Each row was made from one small tree. The marks that hang from a mark follow it in brackets, in alphabetical order. Every link used is in the known rows. Write each row's tree.
Known rows
B(L(M)): [ 0.718  1.419  1.786 -0.679  0.009 -1.116  0.409  1.797 -1.556 -2.072
 -3.066  1.764  2.154 -1.395 -0.255  0.349 -3.765  0.130 -0.754  0.376
  5.944]
U(M): [ 0.072  2.291  2.602 -0.998  0.073 -1.233  1.686  1.426 -1.367 -1.668
 -2.833  2.191  1.132 -0.936  1.219  0.729 -1.931  0.834 -3.340 -1.073
  4.562]
B(L): [ 0.902  2.921  1.272 -1.025 -0.252 -0.188  0.029  0.906 -1.725 -2.264
 -1.778  1.029  1.269 -0.852 -0.588  0.644 -2.746  0.123 -0.822  0.373
  5.191]
H(Q(M(L)) X): [ 0.472  0.934  3.038 -1.381  0.475 -3.063  0.732  0.336 -1.528 -5.014
 -2.513 -0.040  0.305  0.565 -3.278  3.937 -3.240 -0.373 -1.680 -0.595
  5.100]
M(F L): [ 0.164  1.885  1.870 -3.307  0.551 -0.758  0.301  0.325 -2.362 -2.624
 -1.985  1.020  0.411 -0.287 -1.777  0.726 -1.701  0.229 -1.905  0.033
  5.604]
Q(M): [-0.342  1.690  2.727 -0.566  0.962 -2.728  0.902  0.875 -1.074 -2.425
 -3.450  0.722  0.831 -0.864  0.017  1.260 -2.753  0.018 -1.982 -0.698
  4.892]
F(M(L U)): [ 1.524  1.323  0.217 -3.114  0.918 -2.715  0.318  1.304 -0.446 -2.319
 -4.235  0.107  1.880  0.938 -1.946  1.675 -4.028 -0.185 -3.882  0.119
  5.916]
L(B M(F U(G))): [-0.686  0.681  2.957 -3.651  0.684 -0.900  0.418  0.592 -2.119 -1.652
 -4.118  1.615  1.242 -0.283 -0.938  1.094 -2.264 -0.899 -2.426 -0.738
  7.273]
F(M): [ 0.212  2.362  1.361 -0.593  0.711 -1.786  0.234  1.581 -1.165 -1.087
 -2.716  1.066  0.837 -0.406  0.769  1.203 -3.417  0.024 -2.702 -0.157
  4.089]
F(M(U)): [ 0.738  1.280  1.012 -1.848  0.990 -2.014  0.555  0.784 -1.074 -1.062
 -3.884  0.275  1.673  0.501 -0.193  1.152 -4.434 -0.481 -2.981  0.295
  5.113]
H(Q(M(F U)) X): [-0.801 -0.522  3.569 -2.183 -0.209 -1.668  0.228 -1.635 -3.481 -3.606
 -2.392 -0.960  0.574  1.458 -2.505  2.734 -4.380 -1.365 -0.187 -0.295
  5.816]
U(G M(F L(B))): [-0.218  3.447  2.353 -4.394 -0.282 -0.580  1.393  2.282 -1.155 -3.548
 -2.340  2.767 -0.394 -0.118 -0.562  2.070  0.288  0.312 -3.816 -2.161
  6.127]
G(F(M(L(B) U))): [ 1.571  1.876  1.652 -4.218 -0.124 -3.277 -0.919  2.328  0.799 -3.570
 -2.818 -0.098 -0.575  0.676 -2.764  1.227 -2.828  1.055 -3.426  1.033
  6.712]
Q(M(L U(G))): [ 0.154  1.100  0.855 -3.541  1.570 -2.881  1.075  0.827  0.335 -4.052
 -5.183  0.743  1.804  0.941 -2.125  3.449 -3.466 -0.509 -3.699 -1.458
  7.049]
Q(M(F L U(G))): [-0.842  0.712  1.325 -4.375  0.854 -1.795  0.905  0.190 -0.819 -3.885
 -4.300  0.522  1.296  1.328 -2.192  2.670 -3.434 -0.990 -2.810 -1.384
  7.367]
H(Q(M)): [-0.288 -0.050  3.512 -0.399  1.558 -2.748  0.087  0.023 -1.464 -2.831
 -2.638  0.507 -0.187 -1.112 -0.233  2.662 -3.323  0.252 -2.045 -0.133
  3.891]
H(Q(M(F)) X): [-1.282  0.170  3.915 -0.993 -0.178 -1.489  0.133 -0.695 -3.500 -3.822
 -1.149 -0.071 -0.220  0.797 -1.501  2.997 -3.487 -0.926  0.262 -0.534
  4.711]
L(B M): [ 0.965  1.700  3.770 -1.039  1.034 -2.536  0.720  1.966 -1.403 -1.453
 -3.706  1.670  0.846 -2.101 -0.263  0.066 -1.175  0.532 -2.261 -0.119
  5.438]
Q(M(L(B))): [ 1.161  2.872  2.906 -2.324  1.197 -4.203  0.792  2.289 -0.013 -4.248
 -3.608  0.438  0.151 -0.876 -2.091  1.366 -0.501  0.616 -2.781 -0.582
  5.465]
Q(M(F L(B) U(G))): [ 0.065  1.764  2.083 -5.000  0.758 -2.423  0.615  0.972 -0.530 -4.203
 -4.122  0.362  0.400  0.892 -2.597  2.402 -1.556 -0.656 -2.798 -1.315
  7.091]
M(U(G(F))): [-0.807  1.014  1.467 -3.548  0.458 -0.168 -0.264 -0.314 -0.159 -2.261
 -2.702  1.080  0.341  0.439 -1.016  2.002 -3.953  0.252 -2.902  0.045
  7.465]
B(L(M(F U(G)))): [-0.589  0.285  0.877 -3.422 -0.367  0.604  0.223  0.436 -2.080 -2.321
 -3.632  1.747  2.619  0.462 -0.981  1.328 -4.666 -1.312 -1.021 -0.371
  7.841]

Which tree is each row?
[ 0.736  2.314  1.714 -5.562  0.734 -0.699  0.360  0.411 -1.379 -2.992
 -3.149  0.937  0.522  0.495 -2.649  1.923 -0.935 -0.617 -3.091 -0.842
  7.163] | M(F L(B) U(G))
[ 1.040  2.186  1.585 -5.391  0.354 -1.507 -0.309  1.102  0.972 -3.810
 -2.758  0.880 -0.456  0.323 -3.254  2.069 -1.608  0.658 -3.634  0.074
  7.973] | M(L(B) U(G(F)))
[ 0.181  2.727  1.178 -3.085  0.494 -0.767  1.967  2.077 -0.161 -3.142
 -3.378  3.019  1.263 -0.010 -0.348  2.840 -1.781  0.453 -4.632 -2.107
  5.962] | U(G M(L))
[ 0.255 -0.161  3.239 -1.271  0.528 -2.454  0.779 -1.173 -2.188 -3.482
 -3.337 -0.815  0.947  1.000 -2.424  3.314 -4.505 -1.039 -1.148 -0.375
  5.461] | H(Q(M(U)) X)
[-1.405 -0.455  1.999 -3.286  0.756 -0.332  0.416 -0.171 -2.356 -1.323
 -4.193  1.798  2.190  0.284 -0.351  1.478 -4.109 -1.313 -2.085 -0.709
  7.476] | L(M(F U(G)))
[ 0.113  0.065  1.698 -2.626 -0.543 -0.185 -0.209  0.443 -2.778 -2.204
 -3.497  0.757  2.601 -0.336 -1.321 -0.294 -4.567 -0.576 -0.107  0.886
  7.385] | B(L(M(F U)))
[-1.759  0.496  1.867 -3.208  0.773 -1.097  0.638 -0.404 -1.634 -2.753
 -3.988  0.598  1.182  0.938 -0.617  2.189 -3.843 -1.045 -1.967 -1.441
  6.768] | Q(M(F U(G)))
[ 0.305  1.836  1.164 -2.761 -0.205 -2.529 -1.008  2.461  0.641 -3.389
 -1.836  0.961 -0.474  0.349 -1.551  1.932 -3.588  1.286 -2.986  0.711
  5.871] | G(F(M(L)))
[ 0.950  2.864  2.782 -3.710  0.277 -1.352  0.036  1.057 -2.013 -3.049
 -1.848  0.892 -0.216 -0.773 -2.150  0.376  0.282  0.460 -2.007 -0.147
  5.633] | M(F L(B))
[-0.355  2.137  0.347 -3.252  0.057 -1.569 -0.661  2.562  1.266 -3.596
 -2.073  1.987 -0.460  1.008 -1.155  3.400 -3.773  0.630 -3.817 -0.258
  6.319] | U(G(F(M(L))))
[-0.551 -0.825  2.851 -2.621  0.665 -1.137  0.208 -0.143 -2.904 -1.299
 -4.082  0.818  2.226 -0.348 -0.643 -0.039 -3.931 -0.425 -1.564  0.446
  7.089] | L(M(F U))
[ 0.667  0.863  1.685 -4.557  0.423 -0.884  0.194 -0.504 -2.282 -2.611
 -3.101  0.052  1.526  0.442 -2.623  0.572 -2.641 -0.346 -2.298  0.345
  6.676] | M(F L U)
[ 0.551  3.145  1.182 -3.917 -0.009 -2.155 -0.757  3.156  1.356 -3.949
 -1.966  1.718 -1.414  0.457 -1.594  3.154 -1.907  0.791 -3.789 -0.291
  6.350] | U(G(F(M(L(B)))))
[-0.298  0.587  2.886 -3.472  0.284 -1.725 -0.330  1.442  0.099 -2.586
 -3.726  1.541  0.187 -0.336 -1.211  1.573 -2.933  0.566 -2.951  0.068
  8.199] | L(B M(U(G(F))))
[-0.673  1.354  2.459 -2.587  0.446 -2.554  0.463  1.131 -1.632 -3.864
 -2.972  0.545  0.486 -0.149 -1.620  1.346 -2.204  0.120 -1.606 -0.517
  5.814] | Q(M(F L))
[-0.299  1.407  4.196 -1.969  0.176 -1.741  0.162  1.267 -2.723 -1.605
 -2.669  1.505  0.534 -1.518 -0.161 -0.399 -1.114  0.222 -1.228 -0.032
  5.735] | L(B M(F))
[ 0.240  0.974  0.606 -4.940  0.420 -0.783 -0.389  0.434  0.635 -3.489
 -2.964  0.987  0.442  0.842 -2.747  2.716 -3.652  0.490 -3.489  0.045
  8.182] | M(L U(G(F)))
[ 0.179  3.293  2.294 -4.167 -0.502 -1.403  0.640  2.883  1.195 -4.325
 -2.037  2.783 -1.121 -0.237 -1.033  2.551 -0.426  1.705 -4.516 -1.374
  6.911] | U(G(F) M(L(B)))
[ 1.736  2.032  2.458 -3.417  1.213 -4.280  1.019  1.418  0.030 -3.937
 -4.781 -0.491  0.934 -0.234 -2.890  1.221 -1.370  0.460 -3.048 -0.328
  6.426] | Q(M(L(B) U))
[-0.953  0.357  2.598 -2.614  0.583 -1.851  0.484 -0.402 -2.222 -2.414
 -3.796 -0.253  1.185  0.353 -0.843  0.709 -3.729 -0.619 -1.326 -0.297
  6.148] | Q(M(F U))
[ 0.265  0.796  0.723 -2.481  0.241 -0.480  0.837  0.908 -0.985 -2.314
 -4.407  1.765  2.857 -0.214 -1.096  1.855 -4.812 -0.960 -1.857 -0.313
  7.645] | B(L(M(U(G))))
[-0.614  2.137  1.343 -3.673 -0.457 -0.863  0.843  2.087  0.796 -4.096
 -2.160  2.924 -0.245  0.216 -0.549  2.863 -2.477  1.321 -4.232 -1.215
  7.162] | U(G(F) M(L))
[-1.561  2.078  2.070 -2.478 -0.593 -0.094  0.867  1.703  0.165 -2.746
 -1.834  3.052 -0.311 -0.249  1.030  2.420 -2.650  1.058 -3.598 -1.233
  6.537] | U(G(F) M)
